What can hang from each mark
nuri: zeneniz
voki: fafav tukaz
zeneniz: nekis
dilad: fafav fipa misutu tukaz
fafav: voki
tukaz: zeneniz
nekis: dilad zeneniz

Every row comes from one small tree of marks. The marks that hang from a mark follow it in brackets, in alphabetical order. Every link used is in the known rows. Which tree was each row made from?
Known rows
nekis{dilad}: -0.84; -0.17; -1.66; +0.41; +0.68; -1.92; -1.00; -0.02; +1.61; +0.97; +0.45; +1.97; +2.75; +1.57; +1.62; +2.72; -0.25; -1.25
nekis{dilad zeneniz}: -0.17; +0.43; -0.92; +2.86; +0.17; -3.60; -0.80; -0.19; -1.63; +3.08; +1.97; +3.60; +4.60; +1.63; +3.31; +3.36; -1.29; -3.16
fafav{voki{tukaz{zeneniz{nekis{dilad{fipa}}}}}}: +3.62; +7.35; -4.58; +2.19; +0.14; -3.29; -3.42; +3.49; +1.81; -1.97; -0.32; -0.32; +7.48; +5.13; +2.77; +3.11; -0.12; -0.69
zeneniz{nekis{dilad{fafav fipa}}}: -0.21; +0.67; -4.93; -4.01; +1.48; -7.23; -2.38; -0.47; +1.24; +2.37; +0.06; +5.08; +5.56; +5.37; +1.53; +3.78; -0.22; -2.69
tukaz{zeneniz{nekis{dilad{fipa}}}}: +0.29; +3.73; -3.86; -3.82; +1.03; -5.00; -3.09; -0.37; +1.55; +1.03; -0.86; +1.08; +6.65; +4.87; +0.84; +6.14; -2.51; -1.54
voki{fafav tukaz{zeneniz{nekis{dilad{misutu}}}}}: -1.54; +5.23; -2.04; +2.33; +1.39; -2.43; -3.23; -1.45; +4.15; +2.36; +1.30; +1.72; +5.92; +4.64; +2.00; +2.92; -2.48; -0.93
fafav{voki}: +1.60; +1.84; +0.75; +2.25; -1.00; +1.76; +0.74; +2.35; -1.06; -1.93; -0.14; -0.62; +2.35; -0.28; +3.01; -1.04; +2.04; +1.55
zeneniz{nekis}: -0.05; +1.73; +0.09; +1.49; +2.10; -3.73; -0.60; -1.17; +1.71; +2.36; +1.55; -0.61; +0.80; +2.12; +2.31; +3.31; -1.58; +0.61
dilad{fipa misutu tukaz{zeneniz}}: -1.40; +3.08; -2.00; -5.55; +1.19; +2.88; +1.36; +2.24; +5.63; -4.78; +0.07; +0.43; +1.83; +1.46; -0.90; -2.86; -0.97; -2.19
voki{tukaz{zeneniz{nekis{dilad{fafav}}}}}: +0.99; +4.91; -5.80; +0.15; +0.26; -8.32; -3.44; +0.44; +1.88; +1.85; -1.92; +0.92; +5.09; +4.90; -2.69; +5.53; -2.53; -3.37
fafav{voki{tukaz{zeneniz{nekis}}}}: +3.26; +7.11; -1.93; +4.54; -0.34; -2.56; -1.95; +2.86; +1.12; -1.85; -0.59; -2.99; +4.08; +2.83; +1.39; +2.69; -0.77; +0.33
tukaz{zeneniz{nekis{dilad{misutu}}}}: -1.82; +3.47; -1.09; -0.65; +1.90; -4.63; -0.33; -1.81; +4.28; +2.24; +0.04; +0.45; +4.53; +2.72; +2.31; +6.55; -5.38; -1.75
zeneniz{nekis{dilad{fafav tukaz}}}: -2.07; +1.12; -4.22; -1.47; +2.99; -7.67; -0.43; +0.65; +4.39; +1.81; +0.65; +2.55; +3.16; +4.05; +0.45; +3.84; +0.23; -2.80
zeneniz{nekis{dilad}}: -0.74; +1.54; -1.60; +1.76; +2.68; -5.74; -1.69; -1.26; +3.33; +3.21; +1.79; +1.46; +3.40; +3.35; +3.67; +5.78; -1.91; -0.67
tukaz{zeneniz{nekis}}: -0.03; +3.63; -0.99; -1.48; +0.77; -4.20; -1.20; -1.12; +0.36; +1.38; -1.47; -1.81; +3.14; +2.48; -0.54; +5.27; -3.20; -0.09
nuri{zeneniz{nekis{dilad{misutu tukaz}}}}: -0.08; +3.48; -0.70; +0.73; +4.53; -5.34; +0.88; +0.84; +5.96; +0.84; +4.58; +1.80; -0.50; +2.12; +5.49; +2.19; -0.30; -0.77
fafav{voki{tukaz{zeneniz}}}: +3.36; +5.91; -1.85; +3.45; -1.80; +0.45; -1.55; +3.68; -0.13; -3.44; -1.90; -2.49; +3.67; +1.24; -0.27; +0.09; +0.54; +0.19
nuri{zeneniz}: +2.33; +1.37; +0.18; -1.19; +0.35; -2.22; -0.13; +1.12; -2.31; -0.18; +1.09; +0.50; -1.76; -0.06; +1.22; -0.79; +2.09; +0.91
dilad{tukaz}: -0.80; +0.87; -0.93; -0.33; +1.58; +0.90; +1.03; +2.43; +3.82; -2.55; +0.79; -1.31; -1.14; +0.45; -0.87; -1.60; +2.00; -0.56

Write each row's tree
-0.29; +3.03; -6.06; -8.58; +0.72; -4.77; -1.34; +2.49; +1.29; -2.28; -2.44; +1.86; +4.56; +4.98; -3.93; +0.43; +1.28; -3.23  dilad{fafav fipa tukaz{zeneniz{nekis}}}
-2.81; +1.31; -5.61; -8.04; +0.29; -2.04; +0.40; +1.93; +4.58; -2.72; -1.72; +4.89; +5.38; +3.49; -1.79; -0.41; -0.53; -5.12  nekis{dilad{fafav fipa misutu tukaz{zeneniz}}}
-0.81; +4.12; -1.86; -1.70; +2.22; -3.14; -0.25; +1.66; +4.16; -1.44; -0.30; -2.59; +1.68; +2.60; -1.32; +3.17; -0.88; -0.76  dilad{tukaz{zeneniz{nekis}}}
+0.24; +4.13; -2.26; +0.23; -1.15; +0.80; -3.67; +0.45; -1.28; -0.16; -1.45; +0.10; +4.02; +2.95; -2.43; -0.42; +0.82; +0.21  voki{fafav tukaz{zeneniz}}
-0.81; -0.67; -2.70; -0.21; -0.78; -6.30; -0.69; -0.25; -3.92; +3.61; -0.04; +6.07; +5.51; +1.96; +0.82; +2.78; -0.69; -5.02  nekis{dilad{fafav} zeneniz}
-2.27; +2.57; -3.67; -4.90; +1.55; +0.54; +0.23; +2.06; +6.69; -3.28; +0.37; +2.32; +4.45; +2.93; +0.67; -0.01; -1.28; -3.22  nekis{dilad{fipa misutu tukaz{zeneniz}}}
-0.65; +2.36; -2.15; -1.92; +3.54; -7.61; +1.10; +0.61; +4.37; +1.47; +2.73; +3.70; +0.34; +2.45; +3.28; +1.65; +0.35; -2.10  nuri{zeneniz{nekis{dilad{fafav misutu tukaz}}}}
-1.58; +1.80; -1.22; +1.20; +1.71; -5.42; +1.26; -0.61; +3.22; +2.44; +1.29; +3.67; +4.83; +2.57; +5.33; +3.51; -2.13; -1.78  zeneniz{nekis{dilad{fafav{voki} misutu}}}
+0.99; +4.33; -5.13; -4.63; -0.48; -5.82; -2.27; +1.29; -1.50; +0.04; -2.62; +2.65; +9.03; +5.08; +0.98; +4.92; -0.38; -1.81  tukaz{zeneniz{nekis{dilad{fafav{voki} fipa}}}}
+0.96; +3.45; -2.05; +0.31; +3.80; -6.81; -1.01; +1.59; +3.61; +0.99; +3.46; +1.04; +0.55; +3.08; +3.95; +3.08; +1.58; -0.08  nuri{zeneniz{nekis{dilad{tukaz}}}}
-1.96; +1.30; -1.34; +2.05; +0.69; -2.80; +2.97; +2.70; +1.55; -0.30; +1.97; +5.42; +5.07; +1.10; +4.42; -0.72; +0.20; -5.05  nekis{dilad{fafav{voki} misutu tukaz} zeneniz}
-0.85; +2.40; -3.34; +0.23; +2.56; -6.30; +0.08; +2.26; +3.93; +0.24; +0.63; +1.99; +4.62; +3.95; +3.00; +3.30; +1.75; -1.49  zeneniz{nekis{dilad{fafav{voki} tukaz}}}
-1.47; +0.05; -3.68; -0.73; +0.65; -5.46; +0.00; +1.73; -0.33; +1.22; +0.51; +5.26; +4.64; +2.39; +0.08; +1.50; +1.08; -5.64  nekis{dilad{fafav tukaz} zeneniz}
-2.05; +0.11; -3.68; -3.05; +1.06; -3.19; +1.16; +1.81; +2.16; -0.01; +2.20; +7.43; +5.10; +2.88; +2.19; -1.79; -0.39; -6.71  nekis{dilad{fafav fipa misutu tukaz} zeneniz}
-3.61; +1.05; -3.70; -4.82; +0.44; -2.82; +1.65; +1.05; +4.84; -1.13; -1.83; +3.37; +3.56; +1.81; -2.25; +1.43; -1.58; -4.56  nekis{dilad{fafav misutu tukaz{zeneniz}}}
+0.42; +5.41; -2.09; +1.49; +0.55; -2.40; -4.08; -0.55; +0.38; +1.71; -0.21; -0.18; +4.54; +4.34; -0.71; +2.32; -0.45; +0.47  voki{fafav tukaz{zeneniz{nekis}}}
-3.42; +0.99; -2.51; -0.85; +3.63; -6.19; +1.28; -0.30; +7.32; +1.72; +1.88; +3.25; +2.23; +3.07; +2.33; +2.77; -1.86; -3.29  zeneniz{nekis{dilad{fafav misutu tukaz}}}
-0.25; +4.43; -3.49; -2.92; +0.28; -4.54; +0.68; +3.58; +0.53; -2.44; -2.64; -0.51; +4.68; +2.98; -1.41; +1.52; +1.85; -1.51  dilad{fafav{voki} tukaz{zeneniz{nekis}}}
-3.24; +0.47; -0.97; +0.50; +2.64; +0.35; +2.08; +0.98; +8.31; -1.34; +2.47; +1.81; +0.74; +0.66; +2.68; +0.18; -1.16; -2.53  nekis{dilad{misutu tukaz}}
+0.59; +5.01; -2.06; +1.55; -0.44; -3.67; +0.86; +1.40; +2.10; -0.70; -1.29; +1.01; +3.66; +1.85; +0.60; +0.58; -2.65; -2.25  dilad{fafav{voki{tukaz{zeneniz{nekis}}}} misutu}
+2.27; +5.21; -3.86; +0.68; -1.33; -5.46; -1.54; +2.54; -1.53; -0.69; -2.76; +0.15; +4.95; +3.19; -1.36; +2.04; +0.07; -1.52  dilad{fafav{voki{tukaz{zeneniz{nekis}}}}}
-2.04; +1.24; -5.33; -5.48; -0.21; -4.51; -0.61; +2.08; +1.88; -1.07; -3.21; +2.49; +4.59; +2.88; -3.75; +2.67; +0.75; -4.18  nekis{dilad{fafav tukaz{zeneniz}}}
